Known rows, with every step that occurs
fafe-neba-mede-nono-tarene-belem-bamodu: [ 19.1  39.7 -11.2   9.6   8.8  14.6   9.8  11.0  -1.7 -26.5 -40.4   0.4
 -37.6   6.3  15.4 -24.9 -26.3  17.0 -27.7  15.2  18.7  10.3   1.7  13.6
   0.5   4.2  39.3   0.3  -5.8]
sirit-bamodu-belem-tarene-nono-mede: [-16.0 -14.6 -31.0   0.7  21.0   9.5   2.5 -17.5  15.7 -13.2  40.5  30.9
 -23.3 -18.2 -10.0   7.9  20.7 -13.8  19.2  -5.8  -7.4 -32.5   8.9 -26.5
   6.3  -0.3   2.4   4.8 -12.3]
zapaseg-bamodu: [-18.4 -39.3  13.5 -19.9 -13.4  -3.3  -7.1   2.0   0.4  14.0  -2.8  -2.3
  26.4   3.2  12.2  17.1 -34.4 -35.0   9.0  16.3  19.9 -10.4   8.0 -19.6
 -14.3 -20.9  -9.5  -2.6  12.3]
sirit-bamodu-belem-tarene-nono-fuma: [-13.3   1.2 -26.1 -12.6  12.4   3.8   3.1 -21.3  16.6 -14.3  46.5  13.6
 -13.2 -19.0  -6.6   0.7  11.7   7.6  18.4   1.1 -15.0 -19.5   2.1 -27.9
  16.8  29.9  -6.1   8.5  -3.3]
naged-fuma: [-27.9 -41.3  16.4  -7.9  -2.4  -0.5   2.9 -10.0  -3.7  11.3  10.1 -11.3
   8.2  12.3 -10.7   2.9 -11.4  13.5  33.7 -13.8  29.2  -6.7   0.0  -6.7
   1.4  -7.0  -7.8   2.1  -6.6]
fafe-neba: [  0.5   4.7  25.0  -0.6  11.0  11.6   1.5  24.3  -7.8 -12.0 -32.6 -18.9
  -2.3   4.2  11.5   8.0 -22.7  -7.7   1.9  -3.2  28.5  -2.7  16.5   0.4
  15.3   1.8  15.6 -14.4  -4.5]
belem-bamodu-zapaseg: [ 16.1   0.3   2.9  -2.8 -34.8  18.9  12.0 -19.2   6.9   6.1  38.9  29.2
  27.9 -13.8   5.3  24.7  -9.0 -15.1   4.1  -1.4  -1.9   3.5  -7.2  -2.0
  -8.9  -1.3  -3.0  17.2  -6.1]
mede-nono-tarene: [-14.2 -25.5 -29.7  -5.0  20.9  -0.7 -19.8   7.6  -8.9   1.2 -23.8 -67.7
 -15.7   4.8 -15.5  17.1 -23.9  11.3  12.5   7.6   7.8   5.6  -7.4   3.2
  10.3  20.6  24.2   4.9 -21.0]
neba-rivob: [-16.3 -14.1  -5.5  26.9  17.6   4.0  -7.6  -0.4 -19.3   1.7 -12.3 -29.9
  -4.6   2.3 -16.5  -5.4  -2.3  16.1  17.6 -24.0  36.3   7.4  16.7   9.2
  19.5 -31.0 -10.2  13.5 -15.3]
getevu-fuma-naged: [-49.8 -21.4  33.2  -5.0  20.3  33.4  26.5  -1.2   4.1  -5.9   8.5 -42.8
  32.4  17.2   2.9   6.5 -28.7  -2.1  13.9 -29.9  16.2 -17.0  20.5  26.9
  42.5  -3.5 -37.0   7.7   2.1]
bamodu-belem-tarene-nono: [-15.6 -14.5 -23.1   4.0  16.8  -7.0  -3.4 -12.4   2.3  -1.7  14.8  12.6
  -5.8 -23.2   1.4   1.7  48.1  -0.1  -6.9  -5.6 -17.2 -12.4   8.8   3.3
  -9.8  -4.9  10.6  16.3 -14.1]
fuma-getevu: [-14.9 -32.7  13.7  -3.3   6.3   0.7   1.1  16.7 -11.2  10.6  17.4   1.7
   6.8  -9.9   5.6   9.2  14.2  -7.0  16.5 -15.2  13.4   4.6  29.9  26.9
   7.9 -40.2  23.8  11.6  -8.9]
fuma-naged: [-16.8 -37.6  47.0   3.4   7.7  23.1  16.8   1.6   6.2  -3.0  -2.2 -41.0
  -0.1  -0.6   4.6   4.6 -20.2 -34.9  -1.0 -46.7  38.8 -21.7  20.2   9.6
  34.9 -18.1  -4.5   2.1 -30.2]
mede-nono-tarene-belem-bamodu: [ -4.9  -5.2 -28.7  -8.3  11.0  -3.7 -12.0  -6.4   8.7   1.1 -29.2 -28.3
 -17.1  -5.9  -9.5   5.0 -25.3   9.7  -4.0  19.8 -14.9   1.3 -12.3   8.7
  -0.2  32.3  33.6  11.0  -6.3]
zapaseg-neba-naged: [ 10.3 -15.5  35.2  -2.0  22.7 -10.0   4.7  23.1  -2.0   2.1 -26.8 -45.1
  24.7  10.6  15.8 -22.9 -20.8 -37.7   0.2 -27.1  38.2  -4.9  16.5  -1.1
  -1.1  21.7  11.0 -20.8  -6.8]
bamodu-zapaseg-neba-naged-fuma-getevu: [ 12.2  -0.1  43.8   3.1  -0.8   3.3   9.5   4.1 -13.2  21.7  23.8  -0.5
  31.6   0.1   3.1 -14.7  20.3   4.0  -6.3 -20.9   1.7  10.1  -1.4   3.6
   8.2  -5.3 -12.2 -10.5   7.3]
tarene-belem-bamodu-zapaseg-neba-mede-nono-fuma: [ 33.5  38.1  -1.0   0.3 -27.2  10.2  14.8 -15.5  -1.8  -1.7  -3.7  29.2
 -13.2 -22.7   5.2 -12.6 -19.4   8.7 -28.7  20.5 -25.9   8.8 -10.5  10.2
 -11.6  36.5   5.3   0.2  10.9]
rivob-neba-mede-nono-fuma-getevu: [ 13.4   4.1  -9.9  -2.1   4.7   8.8  24.6  42.5 -31.3 -41.4   2.4 -24.8
 -34.3   6.5   9.8 -24.1  -2.6  66.1   1.2 -17.6  35.0  30.7   0.0  34.6
  18.9 -12.3  12.6  -4.6   0.2]
tarene-nono: [ -9.6 -55.8   6.9  -3.7  16.8 -15.1 -20.1  16.0  -3.2  16.0  -1.6   9.9
 -23.9 -32.5 -13.1  22.7  13.3 -19.7  21.4 -10.8   8.3  -0.2  26.2   8.8
   2.5  -0.9  -1.2 -11.7 -25.2]
sirit-bamodu-zapaseg-neba-mede-nono-tarene: [  9.7  14.3 -13.4  -2.0   5.8  18.1  -4.8  -5.0   1.0   2.5  25.5  -4.6
 -25.1   2.7 -19.0  -1.3 -14.1  -6.4  16.3  21.5   7.3   1.0  -8.5 -26.3
  10.9   8.2 -12.9  -5.5   0.9]
belem-bamodu-zapaseg-neba-fafe: [ 24.1   5.1   0.7  11.2 -38.1   7.3  -4.5 -23.2   3.5   5.8  24.4  27.5
  15.2  -3.5   3.9   3.3  -1.3  -9.1  -5.4   2.6   7.1  10.6  -2.4  -6.2
 -23.5  -0.7  -2.3  -0.3   1.7]
rivob-neba: [ -2.6  -7.9  17.0 -10.2   8.9   0.0  15.8  34.4 -11.3 -24.0 -15.3 -16.4
  -5.5  10.6  -0.4   8.9  -1.4  21.7  23.5 -19.9  30.6   5.1  -0.5  14.7
  17.2 -12.1  -4.3 -10.9  10.3]
getevu-fuma: [-45.4 -12.5  -1.1  -8.5  17.0  19.7  13.2   4.9  -9.0   0.8   6.5 -28.5
  38.6  17.2  -3.8  23.5 -23.5   8.3  35.1  -0.6   2.7  -6.2  15.0  21.2
  16.1   5.7 -31.9   8.7  11.7]
mede-nono: [-11.3 -53.0 -15.1  -6.9  11.5  14.8  -9.9  18.1 -14.1  -0.8 -15.2 -54.4
  -8.9 -23.3  -2.7   7.3 -28.2  -2.6  11.0   8.9  25.7  -2.0   8.5  -2.8
  -4.5  25.2  18.2   6.2 -28.5]
zapaseg-bamodu-belem-tarene-nono-fuma: [-15.6 -12.3 -11.4 -19.6 -10.4 -16.4  -8.5 -18.3   4.4   2.9  18.1  12.2
  17.0  -8.2  15.0   1.2   2.6   4.0 -18.5  15.0 -21.4  -6.5  -2.8 -17.8
 -11.2   1.0  -8.2   2.3  17.7]
neba-zapaseg-bamodu-belem-tarene-nono-fuma: [  1.5   7.0 -10.2   1.7 -15.8 -18.1 -10.9   2.3   6.4   6.9  39.8  14.2
  23.6   2.5   5.1  -1.5  33.7   2.4  -1.0  -1.0 -36.9  -1.5  -6.1 -27.8
  -7.6   6.6 -34.8   1.8 -12.9]
bamodu-belem: [-15.4  -2.4   0.4  -2.8   6.5  20.8  17.3  -3.4  -9.7  -0.8  -0.1  -2.8
  10.4 -14.5  -2.0  14.5  32.3 -26.3   2.1   0.3   1.3 -10.5  -0.7  -8.2
  11.0 -14.8  -2.1  13.8  -5.7]
nono-tarene: [-13.2   7.2 -13.4   2.0  15.4 -13.2 -12.5  -6.1  -2.6   8.7 -15.3 -37.5
  -1.7  34.5 -19.8  35.1  -6.1  -4.2  28.2 -11.9   2.7   4.1  -6.6  10.4
  21.2 -11.7   7.1   3.1  -7.1]
sirit-bamodu-zapaseg-neba: [  3.3  -0.6  16.5 -10.8  -2.6  18.5  -1.8  -3.6   7.9  10.7  32.8  10.6
   0.1 -10.0 -15.5  12.9 -12.8 -29.1  27.6  14.4   6.2 -12.5   2.3 -33.9
  10.5  12.3 -25.6 -11.1   9.0]
belem-tarene-nono: [-10.4 -43.1 -23.5   7.7  16.2 -28.7 -24.7  -5.4   5.0   4.5  13.1  -1.9
 -14.7 -13.2   0.7   9.1   8.4  10.6  13.9 -18.3  -0.3  -9.5  25.6  17.3
 -23.7   6.6  17.8   7.0 -27.8]

Rows
[ 17.1   6.6   5.9  24.9 -17.1   7.0 -16.4 -10.0 -24.5  17.2   3.5  -1.1
  -1.9   1.1 -14.6  16.3  23.1  -2.2   4.2  -0.2   2.8   9.0  -1.0  -7.1
 -10.3  -8.6 -26.3 -15.8   0.4] -> bamodu-zapaseg-neba-fafe
[-23.1 -15.2  -9.7 -14.2  -9.3  -3.3   0.1 -18.4   5.9   2.7  10.4   8.4
  32.1   2.4  21.2  -0.1   0.9 -18.0 -15.7  20.0  -5.0 -17.9  -2.4 -22.0
 -24.1 -22.5  -0.7  15.4  17.3] -> zapaseg-bamodu-belem-tarene
[ -5.2   2.2   7.0   0.6 -16.0   4.1   2.4  11.7   4.1  12.6  25.4  14.3
  36.3   6.1   4.7   3.7  33.1 -35.9   6.9   7.2 -15.6  -7.7  -6.6 -35.4
  -7.1 -21.1 -37.4   7.5 -10.9] -> neba-zapaseg-bamodu-belem
[-11.3  -8.3 -25.8  -4.1  23.4  -3.6 -16.8   2.0  -4.5   6.1 -41.5 -44.7
 -25.8  -5.0 -18.1  12.2 -17.0  11.4   2.3  18.4 -15.8  -1.6  -9.4   9.4
   9.1  28.2  24.3   4.8  -8.6] -> mede-nono-tarene-belem
[ -9.6   0.7 -26.0   1.3   8.8  -9.5  -2.1 -17.5  -2.8  -6.9  19.5   0.4
  -4.0 -17.9   0.5   5.1  37.4  20.6  -7.9 -11.2 -25.6  -4.8   2.0   4.5
   3.3  16.1   5.1  11.0 -11.1] -> bamodu-belem-tarene-nono-fuma
[ 15.5  30.7  15.3  10.3 -15.0   2.7   4.9 -20.1   8.3  12.7 -11.7  46.8
   0.8 -20.9  -5.3 -12.3  -0.2  -5.0 -20.9  11.8 -23.3   1.8  -1.2   9.8
  -7.2   1.9  -3.2   6.7  20.2] -> tarene-belem-bamodu-zapaseg-neba-rivob
[-19.5 -29.2 -17.0  -5.6  -1.9 -10.4  -8.9 -13.9   3.2   3.8  11.2  29.6
   7.3  -7.9  13.1   7.9  11.5 -19.6 -17.7   9.1 -14.6 -19.4   4.6 -17.3
 -22.5 -31.1   1.5  -1.2   9.3] -> zapaseg-bamodu-belem-tarene-nono-mede
[  8.1   9.1  16.0   4.3   1.9  -3.3  13.4  46.1  -6.0 -21.0   4.8 -10.1
   3.2  19.3  -4.3   2.7  25.2  21.8  31.3 -27.6  12.7   8.9  -5.7   3.7
  16.4 -10.1 -25.8  -9.6  -9.1] -> rivob-neba-zapaseg
[ 26.4  21.4   0.6   2.9 -19.2  13.3  12.1 -11.2   4.4   4.9  -9.0  41.3
 -14.9 -27.6   6.4 -15.8  -9.2 -11.7 -27.8  25.5 -17.9   1.4  -3.7   9.6
 -24.7  15.3  11.2   6.1   8.0] -> tarene-belem-bamodu-zapaseg-neba-mede-nono
[  6.8  55.4  -3.8  12.7   2.3 -17.6 -11.6 -27.5  10.9  15.4 -24.4  14.4
  -7.6  20.9 -22.0  -0.6   1.9  12.0 -11.5   6.6 -32.0  13.7 -17.6  15.5
  15.4  -7.6   3.2   3.1  25.1] -> nono-tarene-belem-bamodu-zapaseg-neba-rivob
[ -2.2 -14.4  10.2   1.6 -17.4  -5.0  -8.0  18.5   4.6  16.1  20.9   2.1
  33.2  14.3   3.8  10.3   5.5 -32.4  21.7  -0.5  -2.1  -6.5   2.5 -29.3
 -11.6 -15.4 -34.5   1.4 -17.6] -> neba-zapaseg-bamodu
[ 18.6  59.0  -8.7   9.2  -6.5 -11.8   1.4 -23.6   8.9  10.8 -16.8  27.8
 -15.2  24.1 -11.7   4.5   2.8  -4.0 -11.7   9.6 -28.3  11.1 -17.7  17.6
   0.7  -9.6   8.9   3.5  17.4] -> nono-tarene-belem-bamodu-zapaseg-neba-mede
[-23.5 -28.5  -8.7 -17.2  -2.6 -14.3 -10.8 -13.4   9.8   8.4  12.8  24.5
  16.7 -14.1  16.3  -2.0  12.8 -16.4 -17.2  20.1 -12.7 -13.8   4.8 -19.4
 -24.6 -19.1  -1.8   8.0  13.8] -> zapaseg-bamodu-belem-tarene-nono
[  2.8 -18.5   0.5  20.6  -0.9 -12.3 -25.9   1.0 -14.6   4.4 -27.3 -24.4
 -15.3  14.6  -4.0  -7.4   0.2 -12.8  11.9  -5.3  37.5   3.7  20.6  -3.8
 -20.0  -4.2   2.0 -24.6  -4.5] -> zapaseg-neba-fafe
[ 16.2  -7.1  -6.1   1.8   1.7   0.8  -4.4  20.6 -25.0 -10.2 -21.9 -50.6
 -27.4   6.5   7.8 -26.3 -40.7   1.6  -7.7   5.0  40.8  17.8  11.1   7.2
  -8.4  20.6  14.3 -20.2 -10.7] -> zapaseg-neba-mede-nono-fuma
[ -3.9 -11.6  38.4  -9.0  22.2  -5.9  35.8  33.2  -6.2 -25.9   7.1 -13.0
  18.8  19.2  12.6 -33.7  16.5  51.0  15.2 -51.9  36.5   7.9  -3.3  19.6
  26.1 -11.4   4.4  -7.8  11.5] -> rivob-neba-naged-fuma-getevu
[ 17.1  10.5 -11.4   2.1   5.2  -8.8  -5.1   4.7   0.9  -3.5 -34.7 -10.1
 -32.9   9.8   6.6 -34.5 -30.2 -12.0 -20.5  19.7  19.8  13.0   4.1  14.3
 -22.1   6.0  33.7  -8.2   2.2] -> zapaseg-neba-mede-nono-tarene-belem-bamodu
[  3.8  18.1  13.6   5.5   3.0  -9.0 -11.2  22.3  11.5  -5.5   1.0  23.2
   8.4   1.1  19.7 -16.8  25.7  -2.0 -19.4   9.0 -15.0  -3.9   8.4 -23.4
  -6.2  -2.9  -7.2 -10.4  -5.7] -> fafe-neba-zapaseg-bamodu-belem-tarene-nono
[  4.7   5.0   6.8  -6.6 -12.2   1.9  13.2 -14.9  18.2   4.0 -14.1  39.6
   2.8 -18.6   5.3   5.4 -14.2 -25.6  -0.7   7.3 -13.7 -15.0   6.4  10.2
 -13.2  12.2  16.1  12.6   5.5] -> tarene-belem-bamodu
[ 28.0  53.6  -8.1  14.4   0.3  21.9  12.4   4.7  -7.2 -19.7 -26.0  13.1
 -32.5   0.7  10.3 -16.2 -13.4  23.5 -34.0  19.4   1.7  14.7  -7.7  10.7
   2.4   2.2  25.1   1.6  -2.4] -> fafe-neba-mede-nono-tarene-belem-bamodu-zapaseg
[ 18.6  23.8  20.0  -4.5 -22.1   3.8   9.2 -16.6  13.1  15.2  -8.9  49.2
   6.7 -22.2   2.1   2.9  -5.5 -24.8 -16.6  17.5 -29.6  -5.7  -2.8   6.2
 -15.2  14.6   2.4   0.7  20.7] -> tarene-belem-bamodu-zapaseg-neba
[ 15.5  16.7  -8.8  -4.1  14.1  -3.4  -6.0  -3.9   7.0   5.2 -26.5 -30.2
  -0.8  -5.0  -4.0 -14.0 -16.4   8.6 -24.1  11.2 -21.4   5.6 -19.7   4.2
   2.3  48.3  24.5  -0.1   0.9] -> mede-nono-tarene-belem-bamodu-zapaseg-neba-naged
[ 18.6   9.0  11.1   7.4 -25.7   7.7  -1.1 -15.4   4.8   8.2  20.6  19.4
  19.7  -6.1   1.8  -8.1 -13.5  -5.6 -11.6  -0.1  10.0  16.0  -1.6   0.0
  -6.7  -7.3  -3.6   5.5   7.6] -> belem-bamodu-zapaseg-neba-rivob
[ -2.3  -9.6 -15.6  15.6  -7.0 -12.3 -11.3   5.7   5.9   8.2  32.7  31.7
  14.0   2.2   3.1   6.0  42.9 -19.9  -0.2  -6.9 -30.8 -13.0   1.1 -26.1
 -18.1 -24.8 -26.3  -2.1 -22.1] -> neba-zapaseg-bamodu-belem-tarene-nono-mede
[ 10.4  49.1   0.7  -1.7  -4.7 -16.8  -6.9 -23.8  16.2  17.2 -20.2  18.2
  -2.9  18.7 -15.1  14.6  -2.1  -7.9  -6.8  12.7 -39.3   5.7 -19.0  12.5
   7.0   5.4   9.5  -1.1  25.3] -> nono-tarene-belem-bamodu-zapaseg-neba
[  2.1  -4.0  -7.3  17.2   1.3  -0.8   3.3  17.7 -20.4 -30.6 -14.9 -10.3
 -23.1  17.4  -6.5   2.8  24.3  44.2  26.0 -26.3  36.4   9.4   0.4  10.6
   5.6 -19.6 -10.7 -12.8   2.7] -> rivob-neba-fafe
[ 24.8  40.3 -16.6   4.3  -1.9   9.8  25.2  15.3 -10.5 -32.8 -10.7  14.2
 -35.7   8.2  -0.7 -15.1   8.6  53.0 -12.1   2.4   2.9  23.3 -25.0  25.8
   5.2 -10.8   5.8   3.8  12.4] -> rivob-neba-mede-nono-tarene-belem-bamodu-zapaseg
[ 20.9   2.9  16.9  -5.9 -32.5   8.3   3.3 -12.8   9.2   9.6  23.6  23.4
  25.5  -7.5   8.5   6.9 -18.4 -24.3  -6.2   6.4   3.5   8.9  -3.3  -4.1
 -14.6   4.2   1.6   1.0   6.5] -> belem-bamodu-zapaseg-neba
[  2.9   2.1  22.2  -9.1  -8.5  -9.0   9.0  43.8  -0.3 -15.2   5.7   2.3
  17.4  23.2   5.9  -2.3  12.0  13.6  20.5 -10.5  10.7   7.0  -9.0 -11.3
   5.1 -20.1 -32.3 -13.7  10.4] -> rivob-neba-zapaseg-bamodu
[  3.2   3.7  -3.1   5.8   2.4 -17.7   3.5  32.4   0.6 -22.4  16.8  30.7
  -4.6  12.6   4.5  -6.5  44.2  25.9   1.2 -18.8 -15.7  -0.7  -8.2  -6.1
  -1.3 -28.7 -23.6 -17.5   3.5] -> rivob-neba-zapaseg-bamodu-belem-tarene-nono-mede
[ 10.1  46.5  13.3  -1.1   2.8 -19.1   6.5 -30.0  20.0  15.1 -12.7  15.0
  13.0  28.8 -10.3  -9.8   2.0   9.7  -8.6  -6.4 -31.2   3.5 -28.1   7.2
   9.7  16.2   6.2  -1.2  23.0] -> nono-tarene-belem-bamodu-zapaseg-neba-naged-fuma
[  7.5  11.1 -16.4  -7.1   3.6  -3.6 -16.9  -5.9   5.0  10.4 -26.8 -20.9
 -16.0  -7.9 -12.2  -0.5 -19.0   8.9 -18.4  30.4 -27.1   9.0 -17.5   5.6
  -2.6  34.6  22.8  -1.0   8.6] -> mede-nono-tarene-belem-bamodu-zapaseg-neba
[-18.9 -18.2  10.7 -17.3  -8.2  -7.0  -0.2 -21.4  12.0  -1.6  19.0   2.3
  15.0  -7.9  19.1  -9.2  -2.4  -2.7 -32.7  -3.5 -13.4 -14.0   1.0 -15.2
   5.3  -5.2 -11.3   2.0  11.0] -> zapaseg-bamodu-belem-tarene-nono-fuma-naged
[ 11.4  12.3 -31.7  10.1  -1.2  -4.2 -24.8 -17.8  -1.2   6.0 -27.4 -17.1
 -26.6  -2.1 -15.4  -4.0  -3.6  23.3 -17.0  25.9 -22.0  11.1 -18.3   2.5
  -9.2  30.9  17.7  -2.5   2.4] -> mede-nono-tarene-belem-bamodu-zapaseg-neba-fafe
